Each row comes from the steps of one walk. Every step used is in the known rows, and no mark comes twice. Write the walk behind each row, first mark first.
In the rows, 128 means zero.
Known rows:
W > A > T: [151 126 120 117 116  91  97 117 127 141 144 121 100 122 110 136 135 137
 107 165 134 131  94 171 131]
R > W: [ 84 139 147 140 127 136 130 128 129 133 140 125 127 129 115 113 122 139
 118 109 112 144 144 117 132]
Y > U > Z > K > T: [190 133 125 119 133 129 136 118 195 178 125 129 156  70 122 151 132 136
 115 134 154  68  84 177 163]
S > R > W > A > T > K > Z > U > Y: [111 144 141 101 146 149 147 105 169 139 127 118 159  68  95 133 150 108
  98 142 124  63 121 145 121]
K > Z > R > W: [ 86 146 151 127 147 181 128 108 141 136 125 125 142  98 109 149 130 127
 108 129 138 134 116 135 113]
Y > U > Z: [161 137 113 126 132 130 126 136 157 177 129 123 147  90 113 144 127 117
 116 140 136  65  82 156 133]
A > T > K > Z: [140 127 119  98 135 142  99 102 164 132 103 139 164  82 123 149 131 116
 114 142 157 106 111 172 148]
J > Y > U: [137 150 100 146 134 128 165 151 144 122 160 144 140 119 123 141 151 107
 145 118 155  74  84 121 114]
S > R: [131 140 132 128 153 132 160 121 119 137 135 138 115 131 137 116 137 110
 135 125 139 112 143 130 114]
S > R > W > A > T > K > Z > U: [119 142 144  98 146 142 134  94 159 151 125 119 152  75  96 122 149 110
 105 146 140  86 127 163 129]
T > K > Z: [132 111 123 101 133 152 114 117 145 128  79 127 181  89 126 145 127 103
 125 136 146 100 139 143 139]
J > S: [122 157 134 135 143 132  99 133 124 133  95 120 145  88 132 152 136 126
 142 125 132 139 114 130 105]
W > A > T > K > Z > U > Y: [152 120 116  86 121 131 110 110 181 128 110 108 170  61  93 159 148 113
  97 170 129  66  90 162 131]
C > K > T > A > W: [146  89 141 161 135 115 124 102 130 130 141 143 125 115 127 158 141 133
 138 137 160 121 170 145 161]
S > J > Y > U > Z > K: [166 145 102 122 143 137 157 129 182 134 155 134 137  99  90 136 165 106
 121 120 163   4  65 117 149]
Y > U: [145 139 122 152 132 121 132 138 138 163 141 133 136 120 120 140 150 127
 131 130 140  79  99 138 127]
B > R > W > A > T > K: [106 130 134 109 157  87 124 124 114 123 157 128 126 114 124 105 122 116
  92 147 129 152 136 151 123]
B > R > W > A > T > K > Z: [113 133 141 100 157 108 114 124 115 129 140 132 141 110 108 122 121 107
  89 159 138 146 123 165 129]
T > K > Z > U: [138 115 127  89 133 168 124 105 174 126  83 115 206  66 115 142 141 106
 126 135 140  75 130 140 139]
C > K > T: [166 113 159 147 130 127 113 111 138 122 135 148 119 131 160 145 125 121
 151 137 155 124 147 148 154]
Z > U: [134 134 135 114 128 145 142 112 165 127 134 112 159 101 115 124 147 130
 129 127 121  96 117 124 124]
B > R > W > A > T > K > Z > U: [119 137 145  87 159 123 125 112 142 133 145 120 163  88  96 120 133 110
  89 157 133 121 116 162 127]
Z > K: [144 114 136 114 124 123 135 113 177 113 116 125 144  97 135 125 143 141
 119 122 135 104 109 135 150]
C > K > T > A: [159 103 159 150 131 128 123 115 135 125 140 138 123 109 142 142 131 122
 143 144 146 129 152 145 167]
R > W > A > T > K: [101 120 126 121 117 104 102 112 142 135 133 116 127  99 111 121 130 135
 100 141 124 135 133 149 140]

Write each row's walk:
[108 121 116  95 141 133 107  88 171 144 129 105 139  46 113 136 120 125
  77 153 131 116 109 165 121]
U > Z > R > W > A > T > K
[105 132 138 100 120 140 115 111 177 133 123 107 170  65  84 142 141 126
  92 147 113  80 109 145 134]
R > W > A > T > K > Z > U > Y
[ 98 111 130 110 137 153 113 103 141 132  95 110 163  72 113 147 133 113
 105 149 141 113 138 143 117]
T > K > Z > R > W > A
[141 115 114  98 135 126  95  94 151 137 115 119 138  71 116 159 142 117
  97 174 157 112  97 179 120]
W > A > T > K > Z > R
[103 137 145 136 140 116 146 125 103 149 144 122  99 133 113 108 133 119
 118 135 120 126 149 131 114]
S > R > W > A
[ 84 125 124 125 142 123 114  91 153 127 144 114 127  75 124 131 142 136
  92 143 135 137 126 144 110]
Z > R > W > A > T > K
[155 110 115  95 119 113  85 109 143 142 106 123 141  88 109 151 133 116
 103 172 151 108 104 183 142]
W > A > T > K > Z
[101 100 104 145 132 112 138 117 117 136 135 123 135 104  83 144 146 144
 115 131 136 124 160 125 137]
T > A > W
[186 125 126 125 134 129 140 120 193 183 130 119 158  47 106 148 136 133
 108 142 147  74  88 177 172]
Y > U > Z > K > T > A
[143 128 137 142 135 135 139 122 124 152 144 128 126 104 113 136 123 136
 127 137 138 167 155 147 156]
K > T > A
[175 127 117 114 127 125 132 123 196 166 120 119 159  64 118 142 140 128
 110 135 142  45  66 163 151]
Y > U > Z > K
[ 93 139 130 111 151 162 109  86 175 128 120 134 160  65 120 147 136 125
  99 129 156 121 117 161 130]
A > T > K > Z > R > W
[126 165 102 137 152 135 137 116 159 153 194 129  99  99  70 143 164 112
  96 145 160  42  57 135 116]
S > J > Y > U > Z > R > W > A > T
[147 107 108 105 121  91  97 111 142 132 120 118 127  96 124 135 139 126
 107 163 138 118 115 166 135]
W > A > T > K
[159 100 116 107 134 124 136  97 181 153 116 119 156  52  93 154 127 149
 100 133 151 111 133 169 175]
U > Z > K > T > A > W
[139 136 121  88 137 161 124 101 204 118 107 127 194  58 109 156 147 115
 106 137 138  64  96 151 136]
A > T > K > Z > U > Y
[146 139 145 102 129 171 127 112 161 141 112 120 175  91  95 149 141 120
 126 142 133  88 100 147 135]
K > Z > U
[144 131 122  87 136 155 109  90 193 129 110 127 185  63 113 147 147 116
 113 139 152  86 104 172 146]
A > T > K > Z > U
[104 145 148 119 139 152 102  98 145 149 140 121 119  95  92 155 133 135
  91 159 145 135  91 169 116]
K > Z > R > W > A > T
[109 125 135 109 120 125  91 111 141 145 119 119 141  92  95 137 126 127
  96 151 132 126 120 165 147]
R > W > A > T > K > Z
